Each row comes from the steps of one walk. Every step used is in the known rows, and no mark comes twice. Write the walk behind each row, first mark first.
Known rows:
todef/foziva/poze: [ 34   1  21 -11  67   5  28  28  10  35  10  12  14 -54 -19 -20   8  30
 -68  28 -16 -14 -55 -10 -16  22 -20  17]
foziva/poze/gifi/todef: [ 65   0  48 -56   4 -22   2  67 -33  50 -21  22   4 -58  -4   2 -26  13
 -47  24  14 -16 -29 -36 -50   1   9 -17]
galu/nafa/todef: [ 30 -32 -39  22  -3 -26  66   8  98  38  12 -12   4   8  -6 -45 -26  25
 -32  23 -39  35 -14 -53   4  63  40  22]
gifi/todef: [ 47  -5   4  -7 -20 -23  49  49  -4  47  29  12   2 -23   8 -31   0   5
 -45  15   5   1 -30 -43 -16  15 -15 -10]
nafa/todef/deso: [ -1 -37 -19  19  44  21  93  55  62  33  20   9   8  -8  -4 -50 -62  27
 -62 -11 -22  18   6 -42 -20  57  33   8]
valodi/gegif: [ 20  11  -7   2  29  16  44  -3  26  41  42  26   5 -14  16 -34 -32  25
 -60  25 -41 -16  -7   6 -14  30   7   6]
galu/nafa/seta: [ 68  -4 -39 -23 -27 -56  51 -11  59  56   7 -28  23   4  -1 -44 -36  34
 -31  32 -37  18   7 -58  30  42  45 -15]
galu/nafa: [ 48 -20 -20  -6 -14 -20  40   4  46  45  18 -23   3   0  -4 -53 -11  13
 -33  30 -44  26 -25 -47  17  43  11   4]
gifi/poze/belol: [ 39 -18  32 -28  81 -37  18  58  19  50   6  -4 -12 -41 -13 -10 -49  30
 -52  25 -25  33 -30  -1   7  66  -2   4]
foziva/todef/valodi: [ 49  15  -2  29   5  35  41  45  26  47  50 -14  55 -55  -5 -18  35  24
 -56  -2 -35  -3 -34 -34   1  24  14   2]
gifi/poze/foziva: [ 32 -34   2 -29  46  -2  17  52  11  67 -14  -7  -9 -46  -8 -15 -38  25
 -37  30 -16  38 -33 -12   6  64   0   8]
poze/gifi: [ 27   0   7 -14   6   0  15  28  11  39 -18  -3  -1 -29   3 -21 -21  26
 -56  18 -21   8 -22 -19 -21  26  22   8]
seta/nafa/todef/gifi: [ -1 -31 -35  44  44   6  72  14  70  61 -19  12 -23  12 -19 -48 -79  23
 -52 -18 -21  43 -30 -66   0  71  38  28]
todef/valodi/gegif: [ 51  14 -30  25  46  50  46  -4  38  33  69  39  31 -20  15 -16 -11  36
 -64  28 -70 -32 -11   9 -10  26   2  -2]
seta/nafa/todef/gifi/poze: [   9  -49  -11   27   80  -12   57   32   55   51  -24    7  -39   -3
  -25  -29 -100   24  -45  -19  -22   55  -34  -55    7   94   40   26]
foziva/todef/dered: [  7  -6  13   0  -4  11  66  53 -16  61  15 -27  19 -43   2 -36 -14  42
 -76 -14  29  27 -35 -59  -7  28  14  16]
deso/todef/dered: [ -4 -38 -41   7  20   4  85  31  30  17  26  26 -29 -11 -17 -34 -53  41
 -72  -2  10  -2 -30 -20 -41  52   3  12]
seta/nafa: [ 38  -9  -9   2  13 -15  34   1  53  60   7  -7  -2 -13 -16 -52 -34  12
 -29  30 -44  21 -25 -46   6  53  30   3]
deso/todef/foziva/poze: [ 21 -19  -6   0  67  -1  42  25  38  15  24  36   0 -53 -37  -9 -10  31
 -61  17 -14 -34 -57  11 -45  41 -14  17]
poze/foziva: [ 23 -14 -22 -12  12  17  28  32  26  76 -11  -2   9 -31   0 -35 -13  21
 -42  31 -17  25 -28 -23   2  40  -5   8]
gifi/todef/deso/seta: [ 64 -18  21 -33  24 -20  54  50 -26  52  41  20  11 -12  12 -27 -66  11
 -57  -9  20 -21   4 -50 -43  27 -11 -56]
deso/seta/nafa: [ 57   3   2 -12  39 -43  18 -27  54  59  13   4  -3  -9 -16 -35 -62  16
 -34  27 -31  -4  -9 -40 -16  63  34 -26]
seta/nafa/todef/dered: [ 10 -42 -39  25  32 -12  84   9  73  58  -4   4 -10   2 -10 -42 -75  49
 -57  13  -1  44 -15 -71 -10  75  50  21]
foziva/poze/gifi/todef/nafa/seta: [  73   -1   13 -106   -5  -51    9   52  -22   48  -17   35   32  -52
  -27  -11  -96   31  -44   28   14  -31   12  -60  -33   11   64  -48]
poze/foziva/todef/valodi/gegif: [ 52  10 -16  12  24  67  29  16  11  93  43   3  72 -58  21   4   5  42
 -50  19 -36  -1 -22  -6   3  27  14  -1]
poze/gifi/todef: [ 55  -8  17 -26 -27 -24  21  49 -28  51 -10   8   4 -31  15  -8 -13  16
 -47  15  13   3 -25 -39 -30   9   3 -11]
foziva/poze/gifi: [ 38   8  38 -46  35  -1  -4  48   6  39 -30  13  -2 -54 -18 -16 -36  23
 -56  27 -19 -13 -23 -17 -41  19  25   0]
galu/nafa/todef/valodi/gegif: [ 63 -20 -61  41  33  23  69 -28 101  36  62  24  38  11  16 -16 -26  46
 -43  35 -81   0   3 -19   1  56  38  10]
galu/nafa/todef/dered: [ 22 -52 -49  17   5 -16  90  13  66  44   5 -13  -4  16   1 -45 -51  52
 -60  15  -4  48 -15 -71  -3  61  31  23]
seta/nafa/todef: [ 20 -22 -28  30  24 -21  60   1 102  53   2   6  -2  -4 -18 -44 -51  22
 -30  23 -39  30 -12 -53  -4  74  58  19]
galu/nafa/todef/deso/seta: [ 50 -44 -20  -4  44 -27  70   8  75  42  26  -6  13  19  -1 -41 -92  31
 -44  -1 -24  14  22 -60 -22  72  43 -24]
seta/nafa/todef/valodi: [ 52 -19 -51  53  42  12  61  -2 115  45  29  21  26 -12 -17 -23 -29  33
 -35  24 -66  15 -14 -48   0  71  52   9]
deso/todef/gifi: [-16 -30 -41  28  31  22  71  36  28  21  13  31 -40  -4 -24 -41 -56  12
 -67 -34 -10  -6 -45 -18 -29  48 -13  17]
gifi/poze: [ 30 -17  16 -14  46 -20  30  48  19  25  17  -2 -21 -38 -12 -25 -31  18
 -46  16 -27  19 -30 -11   0  59   5   8]
nafa/todef: [  2 -13 -25  32  22  -8  70  32  85  28  16  13  -1 -11  -6 -37 -26  24
 -53  14 -23  15 -13 -30 -18  53  28  27]

Which walk is each row?
[ 48 -14  -1   8   5 -16  49  29 -23  49  31   7  22 -31  13 -14  33  23
 -56  17  14   2 -58 -31  -7  11 -41   6] -> gifi/todef/foziva
[ 30   2 -40 -44   3 -29  50  14  42  33  23  15  26 -18 -30 -59 -80  31
 -51  24 -29 -11  15 -50   9  43  60 -24] -> todef/nafa/seta
[  20  -19  -25   33   69  -21   54  -12   72   58  -13   21  -23   17
  -19  -34 -107   29  -54  -17   -8   17  -13  -61  -23   78   39   -4] -> deso/seta/nafa/todef/gifi
[ 24 -30 -32  48  48 -17  60 -18  85  54   4  -2  17 -13 -13 -25 -17  40
 -42  24 -31  32 -39 -41   3  73  34  33] -> seta/nafa/todef/foziva
[ 30  -3 -27 -57 -21 -10  32  35  15  96  -4 -19  66 -53 -25 -36 -65  37
 -36  12   4  18   6 -66  23  44  72 -22] -> poze/foziva/todef/nafa/seta
[ 63 -29 -60  45  15   7  67   4 107  29  39   0  32   1  -4 -28  -4  37
 -38  26 -65  19 -15 -51   9  60  33  13] -> galu/nafa/todef/valodi
[ 44 -15 -22  33  73 -47  45 -42  87  53  12   8  18  -8 -13 -10 -45  46
 -46  26 -18   6 -22 -36 -20  78  33   5] -> deso/seta/nafa/todef/foziva
[ 50  25   0  27  23  53  45  13  17  55  72  11  62 -48  15  -8  11  34
 -62   5 -50 -22 -18  -6  -5  22  21   1] -> foziva/todef/valodi/gegif
[ 51  -7 -51  49  63  29  63 -31 107  51  53  41  31  -5   4 -13 -51  43
 -42  32 -81  -3   2 -18  -7  68  59   8] -> seta/nafa/todef/valodi/gegif
[ -1 -13   1   7   9  48  38  62 -27 104 -30 -27  17 -43   0 -32 -22  21
 -61 -31  19  44 -52 -57   9  30  -5  17] -> poze/foziva/todef/gifi
[ 63 -23  55 -72  24   6  23  91 -55  57 -15  20  11 -52   1 -12 -64  17
 -57   0  16 -14 -11 -50 -53   4  12 -35] -> foziva/poze/gifi/todef/deso
[  91  -29   31  -53   18  -36   14   18  -30   80   -7    5   12  -16
    7   -9 -102   19  -34    2   12   -2    9  -67  -43   41   41  -65] -> poze/gifi/todef/deso/seta/nafa
[ 22 -58 -22  18  54 -17  62  37  49  37 -14 -11 -34  10 -13 -32 -77  29
 -47 -19 -21  62 -35 -55  14  81  19  31] -> galu/nafa/todef/gifi/poze
[ 10 -26  10   2  65  12  40  57 -13  33  -7   4 -41 -20 -13 -30 -58  18
 -68 -24 -11  28 -47 -25   4  53 -16  16] -> todef/gifi/poze
[ 12 -43  -4 -15  66  26  27  62 -21  74 -37  -2 -29 -29  -6 -23 -64  25
 -57 -12   0  50 -49 -28  10  59 -23  13] -> todef/gifi/poze/foziva
[ 67  -5  44 -35  70 -36  19  59 -31  73   8  20  28 -62  -6  11   0  34
 -65  34  20   0 -61 -21 -19  13 -44  -8] -> gifi/todef/foziva/poze/belol
[ 55 -19  38 -64  10 -12  26  73 -62  53 -28  23  -6 -48   4   0 -51  42
 -77  15  50  -3 -31 -55 -55   1   0 -14] -> foziva/poze/gifi/todef/dered
[ 41 -23  12  -3  74 -18  13   0  56  57 -46  10  19 -46 -25   5 -44  52
 -48  32 -20  15 -37 -37 -31  58  58  25] -> seta/nafa/todef/foziva/poze/gifi
[  13  -66  -27   13   79    6   41   34   47   94  -53    3  -29  -13
  -19  -18 -105   33  -34   -6  -10   76  -36  -53   15  101   34   25] -> seta/nafa/todef/gifi/poze/foziva
[ 95   3  24 -35  22  12   2  65 -20  40   6  37  31 -62  -2  21  -4  25
 -52  26 -11 -32 -32 -32 -45  -3   2 -27] -> foziva/poze/gifi/todef/valodi
[ 85   5  -6  -6   9  28  22  15 -24  49  39  44  39 -32  35  22 -14  39
 -57  25 -28 -32 -12  -4 -35   2   6 -22] -> poze/gifi/todef/valodi/gegif
[  3 -47  -4  -3 101 -15  46  67  10  36  -2  23 -51 -24 -32  -3 -94  30
 -67 -26  -6  23 -51   6 -16  81 -17  13] -> deso/todef/gifi/poze/belol
[ 14 -22 -69 -35   3 -34  67  11  70  12  37  39   9 -15 -47 -46 -99  30
 -45   9 -27 -31  13 -28 -18  61  66 -22] -> deso/todef/nafa/seta
[ 71  -7 -42  40  67 -18  44 -25 117  42  37  29  26  -4 -17  -8 -55  39
 -40  26 -53 -11   2 -43 -25  78  53 -19] -> deso/seta/nafa/todef/valodi
[ 14 -17  52  -8  78  -8  26  89 -32  79 -12 -26  -3 -54 -14  -6 -56  28
 -73 -37  11  51 -57 -33  17  57  -4  14] -> foziva/todef/gifi/poze/belol
[ 53 -31  26 -38  -6   8  42  72 -51  57  -3   2  13 -27  17 -19 -49  17
 -53  -7  14   6  -6 -51 -32  11  10 -28] -> poze/gifi/todef/deso
[ 42   1  35 -30  63   3  -2  26 -12  38 -30   7  18 -64 -11   2  -3  43
 -69  29  -9 -13 -51  -7 -33  16   2  14] -> todef/foziva/poze/gifi
[ 42 -23  -4 -74  13 -30  18  55  -1  89  -7 -23  49 -70 -31 -18 -86  41
 -30  11   3  33   1 -55  28  68  76 -21] -> gifi/poze/foziva/todef/nafa/seta
[ 36 -16 -57  37  29  26  62  25  73   4  62  39   8 -25 -22 -17  -6  24
 -52   8 -55 -32 -30   1 -30  49   1   0] -> deso/todef/valodi
[ 53 -10   8   2 105 -45  26 -23  80  51   0  24  16 -33 -31  -2 -61  44
 -48  32 -15 -12 -26 -33 -39  73  37  -3] -> deso/seta/nafa/todef/foziva/poze
